Each row was made from one walk, in order. Every step used is in the known rows, and no mark comes twice. Write each row's walk.
In the rows, zero is written as 128.
Known rows:
P/Q/R: [ 46 202  98 147 101  82 120 183  88 145 132 105 160 123 103 152 144 143
 109  88 154 163 191 149 146 130 125 126  96  98 206  95 130 143 130 164
 126 121 157 116  94]
R/Q: [ 80 175  97 127 109 125 116 145  94 144 127 143 103 127 118 118 158 128
 140 109 145 158 150 122 143 130  98 133 129 173 164  95 120 125 164 146
 117 114 166 169 132]
S/N: [ 89 166 154  76 126  99 111 125  87 130 104 163 132 161 114 106 136 128
  91 148 114 102 124 121 167 130 100 130 154 168 118 101 106 116 156 150
 124 129 105 153 137]
Q/R: [ 77 200  81 130 104 109 115 172  61 155 112 106 127 127 117 132 146 120
 136 105 134 147 182 139 109 145 119 118 151 124 186 108 127 118 156 157
 110 149 143 126 118]
R/Q/P/J: [ 95 158 105 171 151 127  94 116 135 132 127 120  93 125 114 151 106 152
 153 111 127 183 119 147 144 173 118 133 146 156  95 160 128 135 106 127
 122 131 184 143 153]
A/R/Q/P/B: [ 96 164  94 140 174 120  98 163 121 132 152 122 117 125 148 115 150 175
 180  85 173 184 111 144 159 156 122 127 113 165 110 144 169 118 171 168
 125 134 199 146 117]
J/P/H: [171 106 122 125 102 129 114 132 133 111 154 131 129 145 141 123 128 113
  90 118 133 136 128 135 109 105 133  99 101 107 124 114 101  93 117 162
 127  86  81 131  88]
R/Q/P/H: [118 170  84 137 145 162  94 108 144 133 141 113 117 134 129 125 135 134
 152 117 139 160 130 136 147 137 101 126  97 167 116 162 123 120 121 175
  97 107 134 149 121]
H/P/D/S/N: [140 111 193  64 154 120  87  66 126  52  61 144 184 126 110 127 142 161
 119 186  74 106  92 105 235  87 135 141 167 189  51 127 107 107 140 175
 112 130  25 128 151]
A/R/Q: [ 45 216 107 114 136 117 107 140  91 151 147 137 101 113 126 127 161 155
 180  86 179 189 164 128 147 142  95 117 118 173 197  87 140 132 188 163
 120 129 187 176 126]
R/A: [108 182  77 118  95 128  98 191  65 133 137 102 127 132 131 138 154 119
 156 120 126 129 166 122  95 119 101 124 140 132 173  74 116 148 144 139
 116 155 163 134 117]
S/D: [110 109 111  96  76  90 129 131  76 121  94 143 134 117 128 133 164 150
 119 137 135 141 133 131 145 164 127 149 128 170 165  98 115 135 132 136
 135 132 120 139 115]
J/G/B/P: [210  42 171 153 158 170 206 103 149 140 140 157 117 142 128 115 124  90
 139 153 119  54 101 110  79 148 117 130 133 104 157 137 133 121 107  85
 105 138 143 129 153]
G/B: [146  99 108  98 112 122 164 135 102 133 149 146 111 163 120 113 152 119
 135 141 118  87 120 128 101 140 128 138 149 123 154 100 128 148 112 150
 116 150 143 130 118]
U/P/D: [135  92 110  90 119 143 106 105 142 106 100 120 125 136 121 147 119 125
 115 100 131 116 105 123 177  99 124 123 139 156 135  97 112  94 131  95
 132 119  65 139 115]
D/S: [126 144 143 112 109 127  98 123  82 139  94 124 139 128 130  89 149 129
  91 139  83 129 142  89 126 128 166 139 159 134 123 104 109 116 138 145
 109 113 115 142 146]
A/R/Q/P: [ 65 215 103 129 169 151 101 125 114 158 130 126 110 111 155 126 125 163
 210 108 160 194 136 128 162 157 104 121 114 183 147 142 152 127 165 164
 115 141 186 152 140]
G/J/P: [148 132 149 125  79 143 165 132 138 144 138 157 127 114 156 107  98 121
  97 148 142 152 122 139 106 106 125 127 130  70 112 150 117 119 127 111
 160 110  89 126 144]
P/D: [115 112 112  99  99 131 108 123 120  99 116 134 123 136 118 132 142 144
 153 111 113 103 127 118 164 128 133 131 134 157 151 107 114 130 158 130
 130 131  74 124 102]
G/B/P/D/S: [215  51 174  91 118 181 154  69 165 111  97 140 153 128 145 101 118 168
 155 186  64  69 101  83 144  88 176 134 169 106 107 118 121 122 133 129
 103 122  65 108 119]
B/P: [155 136 162 124 118 164 138 138 125 155 108 152 129 143 149 124 101 107
 135 133 131 106 136 107 101 148 118 111 143 132 139 105 103 113 121 100
 130 128 118 130 132]
U/P/Q/R: [ 64 182 100 134 120  98 113 163 111 148 119  99 161 121 110 169 116 110
  83  75 174 169 167 147 152 113 116 117  91  94 182  82 128 102 106 121
 134 113 144 130 112]
J/P/N: [144 105 174 122  94 100 174 134 137 122 123 163 160 105 127 122 127 118
 104 163 111 124 138 129 157  97 131 114 119 131 114 119  99  95 136 126
 129  95  96 131 125]
A/R/Q/P/N: [ 55 197 142 129 162 115 140 112 134 152 129 135 139  84 139 131 141 171
 206 143 144 178 152 127 195 138  98 122  99 185 142 156 139 127 171 148
 108 131 176 143 145]
Q/P/B/G/J: [174  95 111 157 160 168 155 123 193 162 159 118 122 138 171  98  93  94
 132 142 108 101  78 173  70 149 160 148 119  91  53 214 171 176 105  94
 147 151 144  98 157]
D/P/B/G/J: [174 100 115 142 153 132 146 140 183 149 180 135 102 147 147  99 108  82
  98 125 140  94  97 148  25  85 153 149 140  92  64 182 182 175 135 104
 180 135 139  94 146]
D/P: [136 145 118 111 139 114 110 143 104 131 126 152 110 141 120 121 123 107
 118 120 140 120 120 100  98 107 116 122 161 148 121 130 134 127 143 137
 142 129 122 114 127]
Q/P/N: [117 129 151 123 136 111 154 117 141 136 102 140 156 113 124 125 122 122
 141 168  91 110 127 124 175 151 135 133 120 159  95 168 116 128 112 120
 104 133 108 111 143]
A/R/Q/P/B/G: [111 149  86 165 207 145 105 144 159 167 170  97 118 129 164 116 130 138
 202  96 151 161  98 164 107 143 144 127  91 162 104 158 184 149 162 150
 129 147 223 131 128]
Q/R/A: [ 80 232  46 129  94 126  99 210  44 158 125  69 137 116 129 152 159 137
 161 110 143 160 204 134  85 124  91 111 151 107 203  70 128 129 168 160
  99 167 179 120 113]
D/S/N: [106 163 181  69 124  97  90 102  77 129  80 149 152 145 118  74 145 144
  65 173  78 109 124  90 190 111 148 143 167 153  86 104 100 104 162 165
 106 111  95 149 157]
J/P/D: [161  74 137 110  91 137 126 126 136  92 114 143 132 128 133 128 116 151
 125 135 119 130 106 121 171  92 143 113 130 128 133 115 108  94 159 141
 140 110  53 118  93]
B/P/U: [140  97 206 113  99 143 131 143 141 124  99 155  92 155 144 120 119 122
 111 151 139  88 152 110  99 141 118 115 121 103 127 103 125 146  93  68
 148 137 124 137  98]
P/J/G/B: [162  42 138 175 150 104 174 102 135 104 167 122  87 145  89 140 149 100
 115 122 105  79 109 135  74 176 141 140 152 103 146 140 135 151  75  99
 125 149 174 137 149]
A/R: [ 74 180 121 106 136 116 116 148  81 144 138 128 119 131 135 125 156 136
 163  91 159 147 154 122 124 162 118 112 130 147 185  96 128 135 157 143
 126 148 149 143 115]
H/P/Q: [ 99 141 146 129 133  96 122 154 119  82 139 143 171 122 109 172 141  99
 111 107 146 141 131 151 157 139 111 139  94 155 140 111 124 154  69 149
 144 135 118 124 112]
U/P: [128 126 112 105 127 133 117 131 108 141 114 126 123 139 133 134 116  82
  96  95 148 127 118 124 127 120 115 119 139 150 136  88 106  88 111  96
 127 122 111 153 143]

Which walk is each row?
[110  99 167 110 124 108 122 152 114  78 113 145 113 144 123 152 163 100
 117 142 139 117 140 137 122 137 108 128 127 151 110 113 138 165  62 108
 148 162 110 133 113] | H/P/U
[153  76 103 146 140 113 132 165 135 139 162 110 121 160 134 107 142  88
 115  97 116  89 107 166  58 135 164 139 120 139 113 118 144 154 128 124
 143 141 165 124 114] | P/B/G
[184  83 142 127  86 110 160 170 156 122 167 152 127 127 152  99 126 122
  72 128 151 145 102 162 107 106 153 133 130  60  83 141 129 119 145 120
 174 109 105 119 124] | G/J/P/B
[155  93 152  97 140 143  93  98 130  62  82 117 174 112 121 137 153 138
 137 154  84 122 112 109 188 106 158 142 162 174  87 125 113 115 117 157
 109 134  44 109 139] | H/P/D/S
[ 71 178 103 114 161 164  92  97 139 119 117 125 117 111 142 137 123 206
 233 111 150 182 121 124 213 139 112 115 111 187 149 151 148 125 184 164
 115 139 132 138 112] | A/R/Q/P/D
[192  35 207 155 151 136 251  86 178 124 140 168 145 116 118 121 135  94
 144 183  96  41 109 108 108 130 121 133 118 116 144 145 123 133 105  69
  99 127 133 123 155] | J/G/B/P/N
[ 87 156 138 141 138 121 160 111 148 138 115 149 142 103 124 123 138 136
 160 163 113 159 136 130 190 136 114 138 103 187 106 164 126 124 147 135
 104 115 153 139 152] | R/Q/P/N
[168  81 190 204 158 139 154 104 157 125 131 128 100 123 111 149  94  97
 116 107 121  96 117 120  82 186 131 121 141 114 135 146 107 122  84  55
 134 122 148 136 161] | B/P/J/G
[ 86 230 105 156  99 131 114 214  97 150 124  91 172 101 136 175 117 147
 157 120 159 158 211 138 104 111  91 101  95  75 208  78 126 148 137 134
 116 137 180 101  88] | B/P/Q/R/A
[ 47 240  57 142  88  91 106 224  55 144 143  78 165 115 112 175 154 149
 146 106 155 174 213 149 123 109 100 119  94  89 217  66 134 156 148 169
 119 144 193 109  76] | P/Q/R/A
[184 113 130 135 109 176 154  86 204 162 177 118 127 124 168 105  95  92
 102 148 131 117 131 166  47  96 139 114  78  52 108 166 128 146 106 113
 141  99  84 120 125] | B/G/J/P/H
[135 105 137  93  97 130  90  96 107 103  89 116 147 125 117 102 150 160
 120 143  76 105 131  87 180 108 172 135 159 144 123 111 106 117 161 148
 108 113  62 120 118] | P/D/S
[188  76 165 135 135 152 171 108 164 141 139 148 106 145 129 146  96 125
 135 142 113  88 118 137  63 159 139 114 168  88 114 112 113 144  65  90
 128 148 152 127 123] | G/B/P/J
[175  95 173 104  76 155 130  74 163 107 107 133 152 100 148  90 107 173
  92 178  94 141 117 102 172  66 180 134 147  65  79 156 113 105 163 119
 144  89  26 111 136] | G/J/P/D/S
[153 108 209  62  93 132 127  47 164 102  85 159 161 114 142  74  96 196
  65 217  78 134 101  94 222  48 160 137 154  87  46 160 112  95 184 138
 144  84  12 129 149] | G/J/P/D/S/N
[130 128  88 151 154 125 112 164 135 119 140 128 118 136 128 112 152 141
 145 108 142 158  93 152 157 149 135 144 127 168  82 153 147 117 148 156
 124 119 172 146 124] | R/Q/P/B
[144 138  94 126 142 158  90 119 141 125 130 111 127 141 139 124 119 117
 137 118 113 114 124 133 126 158 128 123 104 134 108 166 117 129  85 152
 103 121 100 117 111] | Q/P/H
[162  76 106 114 131 106 112 166 128 115 141 124 124 149 126 122 142  88
  71  76 147 122  92 146 116 123 138 124 145 135 101  86 124  84 114 101
 144 116 128 149 120] | U/P/B
[140 121 104 103 129 142  93 116 135 124 137 100 118 147 131 139 129  84
  76  80 145 116 124 128 120 116 112 108 111 128 125  98  98  90  88 109
 113 107  90 157 106] | U/P/H
[140 118 182  73 148 142  78  55 124  95  51 134 166 142 128  97 103 196
 117 196  51 101  85  90 252 106 154 144 163 167  37 176 115  98 161 159
  99 123  42 116 150] | Q/P/D/S/N
[174  75 104 158 178 142 120 151 160 151 142 106 136 157 150 109 108  96
 147 122  94  86  79 161  79 154 171 141 115 134  70 172 164 145 108 114
 131 147 158 104 129] | Q/P/B/G
[141 109 117  96 109  98 123 124  94 114  95 150 125 118 127 138 147 145
 111 144 141 149 118 106 131 118 116 145 146 174 126 126 144 134 138 143
 155 131 118 117 127] | S/D/P
[ 74 202  50 133  88  68 105 197  64 120 117  87 165  88 116 192 156 191
 135 129 171 195 191 128 129  82  95 137 100 113 190 101 164 165 155 177
 151 138 181  85  85] | S/D/P/Q/R/A
[210   7 164 137 144 173 201  76 177  93 132 151 122 135 121 129 119 135
 167 158 106  36  87 101 125 128 128 130 137 119 157 150 128 126 127  89
 114 136  91 121 121] | J/G/B/P/D
[174  22 134 166 174 123 170  81 162 110 155 114  86 143  92 154 119  82
  84  95 131  81  88 129  80 143 132 134 147  96 119 123 127 116  55  63
 126 143 165 150 167] | U/P/J/G/B
[125  93 138 189 150 106 122 121 118 107 139 117  93 140  82 147 140  94
  95  90 121 108 121 129  94 190 136 133 143 128 146 139 116 138  97  87
 132 136 157 142 153] | P/J/G
[139  72 142 175 164 109 125  98 140 113 135  99  98 130  92 163 115  73
  66  74 137 113  99 126  99 164 129 124 133 125 125 129 113  94  73  53
 136 120 146 158 167] | U/P/J/G
[ 98 174 122 172  98 129 175 137 175 184 156 105 162 102 147 135  79 120
  99 136 151 171 158 174  80  89 140 121  61  23 158 157 162 163 121 118
 164 110 145  96 123] | B/G/J/P/Q/R
[ 74 208 102 142 132  78 113 177  99 132 135 116 141 124 101 157 125 139
 105  97 168 164 177 118 121  93 116 127 115 105 164 123 151 138 138 173
 148 127 152  86  94] | D/P/Q/R
[ 61 198 114 160 179 132  85 114 132 145 137 112  92 112 132 161 110 175
 195  88 159 210 139 145 150 184 114 115 128 161 126 150 149 139 129 138
 121 148 207 147 137] | A/R/Q/P/J
[119 145 122 130 118 164 164 105 151 181 148 131 116 132 155 101 111  86
 130 135 120  97 136 148  53 132 134 139 118  93 134 163 140 185 122  88
 138 142 132 125 160] | B/G/J
[181  40 133 175 186 101 167  97 150  94 167 138  76 147  81 144 127 105
 110 122 123  76  87 108  56 131 139 140 173 105 107 158 152 150  85 108
 141 149 179 107 157] | D/P/J/G/B
[145 119 185 117  73 113 206 114 165 145 139 175 154  92 144 107 117 119
  97 179 126 137 145 138 137  96 129 124 117  82 104 156 112 124 141  92
 149 100  79 124 149] | G/J/P/N
[123 178  95 138 106 140 166 198 112 153 154 101 171 118 136 174 124 153
 179 150 146 129 193 141  89  98  94 109  99  46 209  78 142 163 117 150
 101 155 190  92  81] | G/B/P/Q/R/A
[103 167  99 138 144 149 108 129 115 148 114 138 113 132 134 122 118 137
 162 129 139 170 117 129 162 154 111 138 127 173 116 155 134 118 138 146
 106 126 161 146 151] | R/Q/P
[166 130 134 119  79 148 144 110 161 128 170 139 122 117 161 113 112 115
  79 133 145 149 135 145 101  97 126 119 106  64 110 152 109 117 117 126
 148  89  69 124 117] | G/J/P/H
[147  93 146 189 178 103 119 112 138  98 146 130  85 131  83 150 117  91
  95  98 128 110 106 104  68 147 131 136 159 130 103 169 141 134 107  93
 157 131 153 118 162] | D/P/J/G
[138 106 113 111 136 164  99 105 138 106  93 127 130 136 135 134  98 158
 171 135 100 107  96 120 185 147 136 131 132 163 104 166 126 131 128 134
 118 136  66 105 115] | Q/P/D
